What can hang from each mark:
Z: L
U: E
B: A L R
Y: L
P: D L Y
R: B
S: N Q
W: D
M: N Z
L: B P
T: E X Z
J: E
Q: L
A: B V

Every row comes from one small tree of marks. Brackets hold a mark, then the marks that hang from it, in alphabetical order. Every link used is in the known rows. Which tree was each row made from?
Known rows:
[Q L]: [ 11  -8   6   8  13  -1   1   8  -8   3   4 -11   3  -4   1  -3   7  -8
  -2   3 -12   4   0 -22  -3   1  -5   5  -4 -14   6   5   1 -11  -2  -6]
[A [B R] V]: [-15   1  -3  -7  -7  -8  11  17  -3  14   3   2   0   5 -10   2  36   8
  23 -17  20   1  -3  -7   0 -14  -9   5  -8  -5  16  23   3   6  16   1]
[Q [L [B [A V] R]]]: [  0  -6  -4   4  16  -4   2  17  -7   8  -3 -15   1   8  22   3  23  -3
   8  -6  -6  10 -11 -22  -9  -8  -4   2 -14 -15   6  19 -11  -2   1   1]
[B A [L P] R]: [-25   2 -11  -1   1  10 -10  29  -7   9  -1 -12  13   8  28  -4  27  13
  -1   5  18  20 -16 -25  -8  -5  17 -16   5 -11  -2  -4 -25   0   6   9]
[P Y]: [ 5  3 -6 -5  9 -5 -2 13 -4  2  7  5 -9 -5  1 -5  0  6 -1 -1 20 -9 12  4
 -7 -1  0 15  1 -5 17  0 -9  4 -2 -6]
[Z [L B P]]: [-12  -4 -20  -1  -3 -22 -17   0   7  -1 -19  -9  -8  -6  21  38   6  -5
   7 -40  -2   9 -10   5   7   6  18  -1  -5 -24  -9  -5  -3   0  -8   7]
[L [P D]]: [ -5  -5 -16  12   0 -16 -13  -9  -1   4 -10  -4  -6  -6  -7  27   4  -1
  -6  -9  16   7  -8   3   3 -11  13   1   2   3  -1  -9  -7  17   4   4]
[T E [Z L]]: [  6   7   4  -6   4 -15  -9   1 -11 -34  -2  -2   6  11  -3  -7   6  -4
   6 -17   2  -1  10 -23   9  -5   3   5  -3 -21  -5  -3   1  12  -4  -9]
[Y [L B]]: [ -7  -2 -13  -3   2 -16   7  -1 -19  13 -13   2   0   4  21   6  -1  -8
   0 -15 -15   4  -5   7 -20   0   8   9   2   0  -4  -1 -10  13  -6  -1]
[L [B [A V]]]: [-14   5 -12  -5   1  -2  -3   4   5   1  -3   3  -4  16  33  18   8  -1
   9 -15  -2   9 -13  10  -5 -17  -4   9 -12  -2  -1  18 -11  14   1   3]
[P D]: [  5  -3  -1   6  10 -20   4 -11   2  -3   1 -10  -4  -2  -8   5   1  -2
  -7   1  14   2   2   0  -2 -11  -2  -2  -4   8   1   6  -7  11  13  -5]
[R [B [A V] L]]: [-19  11   8   3  -3   1   6  22   7   7   2   3   8  -5  19   5   0   2
   4  -1  -3   7 -12 -14  11  -5  -3  -4 -15 -13   7  11 -20  -3   9   0]
[Y [L [B A R] P]]: [-17   0 -20   1  -2 -13  -6   4 -22  16 -22   2  -1   2  26  16  12  -1
   6 -15  -1  12 -19   2 -24  -8  21   2   4  -9  -7  -5 -20  24  -7  10]
[S N [Q L]]: [ 10  -8  12  15   4 -21   2  -1   2  23   5  12   7  -1   1 -27  -9 -16
   3  18   9   4   5 -13  -3  14 -11  -4   2 -33 -12  -4  -5   7 -10  -1]
[P D L Y]: [  2  -1 -14   8  32 -24   1   4  -7   0  11 -13 -20 -10 -12  23  -4   2
  -2   2  22  -1  21  -9  -5  -9 -14  10  -8  -5  33  10 -15  10  15   5]
[T E X [Z [L B]]]: [  3  10 -10 -13  -1 -28  -6   1   1 -29  -7  -4  -7  18  22   8  11 -12
  11 -20  20   0   9 -26   5  -2   1   3  -6   0  -5  -8   7   5  -6   9]
[J E]: [ -4  -5  -6  -7  -2   4  -7  14  -7  16 -10  -5   2   4 -10   5  -3   4
 -11  10  -6   1  -7  -1  -3 -17   7  10  -2   3   1   8  16   0   0   0]
[W D]: [-10   1  -9 -12   2   9  -7  10 -11  -8  -6  -6   4   6  19  18   1  -2
  -1  -2  -1 -10   1   1   2   7   9   7   4  11   0 -11   8  -1   0  12]
[M N [Z [L P]]]: [ -4  -7 -10   2  -6  -1 -10   9   3   3 -27   2  -7 -18   4  16  -4 -10
   1 -15 -15  -1 -12 -25 -10   4   4   7 -16  -3 -24 -21  -8 -23  10 -11]
[Q [L B]]: [  9 -11  -6   8  17  -6   3   7  -5   9  -1 -13  -2   5  19   8   8 -10
   1 -11 -17   7  -5 -12  -6   0  -8   5  -8 -10   6   9  -4  -3  -3  -2]
[Y [L [B R] [P D]]]: [-12  -6 -24   4   3 -29   1  -2 -23  21 -24  -7  -5   1  16  16  12  -4
  -1 -20   4  10 -12   2 -20  -4  20   1   2   2  -4  -7 -18  25  -2   5]
[Z [L [P Y]]]: [ -8  -1 -12  -3  -1 -21 -19   7   4  -6 -11  -6  -7 -17   1  26   4   1
   4 -27  13   1   0  -2   6   6  22   6  -2 -32  -1  -9  -2  -6  -8   1]
[A [B L R] V]: [-21  -3  -8  -9  -5  -6  14  30  -5  18   8  -6   7  11   2  -2  37   7
  13 -18  15   6   1 -17   1  -7  -9   4  -5  -4  18  21  -1  -4  19  -4]
[R [B A [L P]]]: [-16  10   2  11  -2   3  -2  16   6  10  -2   6   6 -11  22  15  -4   1
   3  -5  -2  11 -18  -7   8  -4   4  -9  -5 -14   4  -3 -25   5   4   7]
[Q [L P]]: [  5 -11  -6  14   9  -2  -9   8  -8   7  -3  -9   1  -8   0  14  10  -7
  -2  -5  -8   7  -8 -19   0  -1   5   7  -1 -17   4  -3  -1  -4  -5   0]
[Z L]: [ -4   0   2  -5  -1 -17  -8   2   7 -11  -8 -10  -1 -11   3  12   1  -3
   5 -20  -1   1   1  -6   7   8  11  -4  -6 -26  -8   2   4 -15  -2  -2]
[Q [L [B A R] P]]: [ -2  -8 -13  11  13  -3  -9  12  -8  13  -9 -12  -2   3  24  18  22  -3
   7 -12  -3  15 -18 -17  -9  -8   5   0  -5 -18   3   3 -14   7  -5   8]
[Q [L B [P D]]]: [  6 -14 -18  16  16 -17  -6   1  -6  11  -7 -14  -6   0  14  26  11 -12
  -3 -17  -6  13 -10 -10  -4  -7   0   7  -6  -8   4   3 -10   9   0   0]
[S Q]: [  5  -5  -5   2  -8 -13  -7   1   1  13  -5  23  -4   0  -1  -9 -10  -6
  -3  16  10   6   2   6  -1  -3 -11  -6   4  -5 -12  -3   0   0 -17 -10]
[T E]: [  6   5  -1   4 -11   2  -8  -1 -11 -16   0   8  15  11  -1  -2   9  -2
  -9   3  -5   1   7  -1   9 -12  -3  -5   8  -3 -11  -4  -5  13  -1  -8]
[Q [L B [P Y]]]: [  5 -11 -20  10  16 -10  -8  12  -9  14  -5  -7  -8  -2  18  21  11  -7
   0 -18  -2   7  -6  -8  -6  -2   1  15  -3 -14  12  -1 -11   6  -8   0]
[U E]: [ -2  -3  -4  -2  -7 -11  -4  -6  -8   1   7  16   6   5  -1   1 -11   5
  -7   7   5  10  -8   1  10   6   9 -22   6   5   5   6   8  -1   6 -13]
[L [B R] P]: [-13  -6 -31   6  -1 -10  -8   4  -4  22 -23  -6  -9  10  24  27  20   3
   7 -25  11  12 -17   5  -3   2  14 -10   0   5  -1  -8 -16  19  -6  18]
[M N]: [  7   0  -6   4   2   6  13   0  -2  -1  -3   2  -6   0   7  -1 -10   1
  -3   3 -16 -10   4 -20   2   4 -13  13  -5   6  -5  -8  -4 -12  11  -6]
[A V]: [-13   1  -4  -7  -8  -6   1  11   0  -1  -2  -3   1   6  -8   4  13   2
   1  -4   3  -3   2 -10  10  -5   2  13 -15   1   5  18   8  -6   4  -7]
[T X Z]: [  1   7  -3 -12   9 -15   6   2   6 -10   2  -4 -18   8   8  -6   0  -7
  13   1  28  -5   4 -26  -8   5  -2  10  -8  19  12  -7  14  -2  -2  15]
[M N [Z [L [B A]]]]: [ -4  -3  -7  -2  -1   1  -4   9   7   1 -23   3  -7  -9  24  14  -5 -11
   6 -17 -19   1 -14 -18 -17  -2  -6   6 -20  -3 -24 -10 -14 -20  12 -12]
[Y [L B P]]: [-12  -4 -23   1  -3 -16  -4  -2 -21  17 -20   3  -3   1  20  22   2  -8
  -1 -23 -11   9 -12   9 -17  -1  17  11   5  -3  -7 -10 -12  21  -9   4]
[L [B A R] P]: [-19   2 -26   4   0  -3 -15   5  -1  14 -19  -1  -6  10  34  28  20   6
  12 -19  14  17 -26   7  -9 -12  14  -8  -1  -4  -4  -3 -22  26  -4  19]
[A [B L] V]: [-18  -2  -8  -9  -7  -4  10  22   0  11  15   2   6   8   2   9  22   1
   8 -22   5   6   4  -6   4 -12 -13  18  -4  -5  15  20   4  -3  17 -10]
[M Z]: [ -3  -6   2   0  -5   5 -10   7   1  10 -14   6   2  -8  -4  -2   2  -8
   2   0   0   6 -12  -1 -19  -5   2  -6  -9  10 -11  -7  -6  -6   4  -8]
[P D L]: [ -3  -3  -8  13  23 -19   3  -9  -3  -2   5 -18 -11  -5 -13  28  -4  -4
  -1   3   2   9   9 -14   2  -9 -13  -4  -9   0  16  11  -6   6  18  11]

Which tree is each row?
[-19   3 -16   4  14   0  -1  10  -3   6  -3 -12  -9   9  17  28  12   2
  14  -6  -5  14  -4 -15  -2  -6 -10  -5 -14  -9  17  18 -11   5   6  22]  [P [L [B [A V] R]]]
[  6 -13 -18  10   2 -18 -11  10  -6  26 -13  13  -6   1  11   2   5 -10
   0   5   7  15  -7  -7  -4  -1  -7  -7   0 -13  -9  -3  -6   2 -21  -5]  [S [Q [L [B R] P]]]
[-15  -7 -22  -2   5  -4  -3  35 -13  22  -4 -18   5   6  15 -11  27  13
  -8  -4  23   6   2 -26  -4  14  17 -11   6  -1  11 -12 -19  -8   2   3]  [B [L [P Y]] R]
[-16   2 -26   5  -3   0 -19  -3   3   6 -12   7  -7   8  34  41   5   0
   7 -23   2  17 -24  18  -6 -17  10   5   1  -6  -6  -3 -18  27  -7  13]  [L [B A] P]
[-16   4 -13  -7   3  -4   1  13   1   7  -9  -5  -3  18  32   7  23   6
  14 -11   9  10 -15  -1  -8 -12   1  -4 -13  -1   1  19 -16  13   3   8]  [L [B [A V] R]]
[ -8  -4 -24  -1   6 -35 -16   1   6  -2 -16 -11 -14  -9  16  38   5  -3
   3 -39  15   5  -3   8   3   0  16   5  -7 -23   0  -2 -10   7  -2   1]  [Z [L B [P D Y]]]
[-12  -5 -12   1  -1  -2   5  18  -6  21   5  -1   5   1   9   6  26   6
  12 -19  16  12  -5  -5  -7  -4  -3  -8  12  -5  11  -3 -11   7  12   6]  [A [B [L P] R]]
[-15  10   0   9   1   1  -3  21   5  10   0   7   3 -13  23  14  -5   3
   3  -5   5   8 -14  -6   6  -4   4  -4  -5 -17   9  -4 -28   7   4   5]  [R [B A [L [P Y]]]]
[-13  15  13   6  -5  -2   3  10   9   2  -4  11   1 -11   8  11  -2   2
  14  -1   1   1 -16  -4  10 -12  -2  -2 -18 -15   6  14 -16   7   6   5]  [R [B [A V]]]
[ -1  -7 -10  -2  -1  -3  -2   9   6   5 -25   1  -9  -9  17  12  -6 -12
   4 -20 -20  -1 -10 -19 -14   6  -5   5 -19   2 -22 -13 -11 -22  12 -12]  [M N [Z [L B]]]
[-21   3 -11   0  -2  14 -16  18   0  -1   8  -1  12   4  30  12   6   4
  -8  -1   2  19 -13 -10  -3 -12  10   2   8 -13  -5  -4 -18   2   2   1]  [B A [L P]]
[-14  -4 -24   1  -2 -18  -2   3 -24  22 -24  -2  -2   2  19  14  13  -3
   2 -20  -3   8 -14   1 -20   2  21   2   4  -2  -5 -10 -15  20  -8   8]  [Y [L [B R] P]]
[-22  -4 -16  -5 -11  -4   2  21  -1  13  10   3   5   6   1  21  24   1
   8 -27   8   9  -1  -4   6 -13  -6  19  -1  -7  15  14   2   2  14  -6]  [A [B [L P]] V]
[-28   5  -3 -11   0   7   2  38  -6   5   5 -16  15  16  24 -18  34  14
   1   9  16  13  -8 -35  -5  -6   8  -8  -9  -9   4  18 -18 -11  13  -1]  [B [A V] L R]
[  0  -3 -25   7  35 -29   2   3  -5   5   7 -14 -24  -1   6  33  -4  -1
   0 -11  18   3  17   1  -8  -9 -17  10 -11   0  33  13 -20  18  14   8]  [P D [L B] Y]
[-13  11  10   7   1   4   5  17   7   7   3   5   8  -9  23   4  -6   0
   4   0  -5   8 -13  -9   6  -3  -3 -10  -8 -14   5   3 -23   0   7   3]  [R [B A L]]
[  7 -13 -21  13  21 -19  -7   7  -8  11  -4 -12 -10  -2  15  24  11  -8
  -3 -18   4   8  -5  -7  -7  -7   1  14  -6 -11  13   3 -14  11  -2  -3]  [Q [L B [P D Y]]]
[-10   3  -6   9   2  -7   3  20   2  18  -4   2   1 -13  13  10  -5   1
  -2 -11   2   2  -6  -7  12  10   3  -5  -5  -7  12  -9 -21   0   2   4]  [R [B [L [P Y]]]]
[  8 -10   4  20   3 -29  -3  -5   2  26   1  10   4  -4  -2 -14  -7 -16
   0  14  18   7   0 -12  -2   9  -4  -4   3 -33 -13  -9  -9  16  -8   1]  [S N [Q [L [P D]]]]
[-15   3 -31   1   6  -6 -16  15  -4  15 -13   3 -12   6  35  25  21  10
  11 -19  28  11 -16  10 -14 -13  14   2   0  -8   8  -4 -29  28  -6  14]  [L [B A R] [P Y]]
[-10  -5 -21   2   2 -32 -15  -5   8  -3 -19 -14 -10  -7  16  40   5  -6
   3 -39   6  10  -9   5   6   0  17  -2  -7 -20  -9  -2  -7   4  -2   4]  [Z [L B [P D]]]
[  0   1 -15  -7  11 -16   3  12 -18  10  -2   6  -9  -3  15  -1  -1   0
  -1 -12   9  -6   9  10 -22   1   5  20   1  -6  14  -1 -16  14  -6  -7]  [P [Y [L B]]]
[-10  -6 -24   4   2 -27  -2  -7 -20  15 -20  -1  -5  -1  17  24   2  -9
  -5 -22  -3   9 -11   9 -18  -7  16  10   3   1  -6  -7 -15  26  -3   1]  [Y [L B [P D]]]
[-12  -6 -22  -2   3  -1  -8  24  -6  11   5  -7   4   2  16   6   5   4
 -15  -9   8   7   5 -10   1   8  10   8   8  -2   8 -12 -13  -5  -1  -4]  [B [L [P Y]]]
[ -8  -4 -36   2   4 -12 -15   6  -2  15 -11   5 -16   4  26  34   5   2
   2 -29  14   5  -7  20  -5  -4   9  14   2   0   9 -10 -17  24  -9   7]  [L B [P Y]]
[-13   0 -16   9  23 -20   0  -6   1  -1   2 -15 -14   6  10  41   2  -5
   5  -8   1  15   0  -7  -1 -21 -16   1 -16  -2  16  24 -14  16  19  13]  [P D [L [B [A V]]]]
[-10   4 -11  -2   6  -1   1   7   1   8  -9  -4  -4  14  36   5  17   5
  13 -10   8  11 -16   4 -13  -9   0 -12  -6  -1  -1  10 -20  16   1  11]  [L [B A R]]
[-24  -4 -16  -5  -9  -7   5  29  -6  20   3  -5   6   8   1   9  39   8
  13 -23  18   9  -3 -15   3  -9  -1   6  -3  -5  16  14  -3   1  17   0]  [A [B [L P] R] V]
[  5 -10  -4  18   2 -25  -3  -3   3  31  -3  12   2   3  13  -8  -7 -18
   4   4  10   9  -3  -5  -3  13  -6  -3   3 -32 -13  -8 -10  17 -14   5]  [S N [Q [L B P]]]
[-23   2 -28   1  -6  -3 -18   3   4   6 -13   6  -7  11  31  42  11   1
   8 -25   3  16 -23  13  -1 -19  10  12  -6  -5  -3   5 -14  25  -4  10]  [L [B [A V]] P]
[-34   3 -14  -6  -5   6 -10  37  -8   9  -2 -14  13  12  23  -2  37  14
   0   2  20  17 -15 -33  -1  -9  18  -6  -5 -11   2   8 -20  -5   9   4]  [B [A V] [L P] R]
[-11   2  -4  11  -2  -5   4  15   3  18  -6   0   4 -12  12  12  -5  -1
  -2 -10  -5   5 -10 -10  14  10   3 -10  -5  -6   6  -9 -18  -1   2   5]  [R [B [L P]]]
[  3  -3 -16  -1  22 -38   9   6 -19  11  -4  -8 -14  -3   7  -2   7   1
  -5  -8  29  -5  10   4 -25  -9   4  11  -3   3  15   5 -24  24   8 -10]  [P D [Y [L [B R]]]]
[  7  11  -4  -8  -3 -13  -1   1  -4 -26   1   4  -4  19   8  -8   9  -9
   5   3  24  -4  11 -27   2  -8  -4   5   0  16   0 -11   8  11  -3   7]  [T E X Z]
[-19  10   5  -6  -2   4  -2  20  -3  -2  -3  -6   5   8   7 -10  31  14
  14  11  22   5 -13 -20  -6 -17   7  -7 -13 -11   2  20 -11   3   9   5]  [B [A V] R]
[  9  -9   4  15   5 -25   4  -2   3  28   2  11   4   6  14 -19  -8 -18
   5   9   7   6   2  -7  -5  15 -13  -4   0 -30 -12  -2  -9  13 -12   1]  [S N [Q [L B]]]
[ -5   1 -24   1  25  -9  -1  14  -6   9   6  -4 -20   0  14  29  -4   2
   7 -12   5   2  16   0  -6   2 -15  13  -6  -8  33   7 -14   7   0  14]  [P [L B] Y]
[-22   1 -11   2   6   0  -8  24  -6   8   0 -17  10   7  24  -3  28  12
  -4   6  25  20 -15 -26 -10 -11  16 -17   3  -7  -2  -1 -28   5  12   6]  [B A [L [P D]] R]
[  6  -1  -8  -1  19 -34   6   3 -18   3   2  -3 -11 -10  -5  -4   0   1
  -9  -1  26  -7  14   4 -22 -11   4  18  -1   0  15   3 -18  19   8 -15]  [P D [Y L]]
[ -8   2  -7  11   4 -14   4  16   3  17  -4  -2  -1 -14  10  12  -5   0
  -4 -11   7   2  -5  -8  11   6   3  -6  -7  -5  12  -7 -23   4   7   2]  [R [B [L [P D Y]]]]
[  2   1 -13  -2  21 -33   4   3 -15   4   2  -1 -13  -4  12   4   1  -1
  -5  -7  25  -2   7  11 -26 -18   3  19  -3  -1  14   8 -25  27   8 -12]  [P D [Y [L [B A]]]]
[  8  -8   2  17   3 -24  -5   3   0  27   3  14   3  -5   0 -17  -8 -13
   2  13  19   3   4 -10  -3  13  -4   3   5 -37  -7 -11 -10  13 -14   1]  [S N [Q [L [P Y]]]]
[-13   3 -20  -5   2 -19 -22   7   8  -6 -12  -3 -10  -8  27  37   5   0
  10 -36  10   8 -10   8   0  -5  18   7  -5 -34  -3  -2 -12   6  -8   4]  [Z [L [B A] [P Y]]]
[ -4   3 -22   7  35 -23  -2   4  -3   0  10 -10 -23  -1  13  35  -3   1
   4  -7  20   8  11   1 -12 -19 -17  11 -10  -6  31  17 -25  23  15   9]  [P D [L [B A]] Y]
[  0  -5  -2  -1  -3   0  -2   9   5   0 -23   0  -5 -15   5   5  -6 -10
   2 -11 -18  -4  -7 -25 -12   5  -3   5 -18  -1 -23 -15  -6 -28  13 -15]  [M N [Z L]]
[-23  10   0   7  -6   0  -1  21   6   9  -3   4   6  -8  18  17   2   2
   4  -7   0   9 -17 -13  13  -7   4  -2 -13 -15   6   5 -21   2   6   4]  [R [B [A V] [L P]]]
[-10  -8 -22   1   7 -11  -6  19  -6  10   6 -11   1   1  12   8   5   2
 -18  -9  15   8   5 -10   1   2   9   7   6   2   9 -10 -16   0   6  -7]  [B [L [P D Y]]]
[  0  10 -10  -9  -7 -25 -15   2  -1 -30  -8  -2  -5   8   8  12  11 -10
   8 -16  26   0   7 -31   9  -3  11   5  -2  -5  -6 -16  10   5  -8  10]  [T E X [Z [L P]]]
[ -7   6  -9 -12   5 -28  -7   3  10 -14  -8 -10 -20  -2  10  14   3  -8
  17 -17  31  -1  -1 -30  -1   9  13   9 -10  -2   6 -12  16  -7  -6  17]  [T X [Z [L P]]]
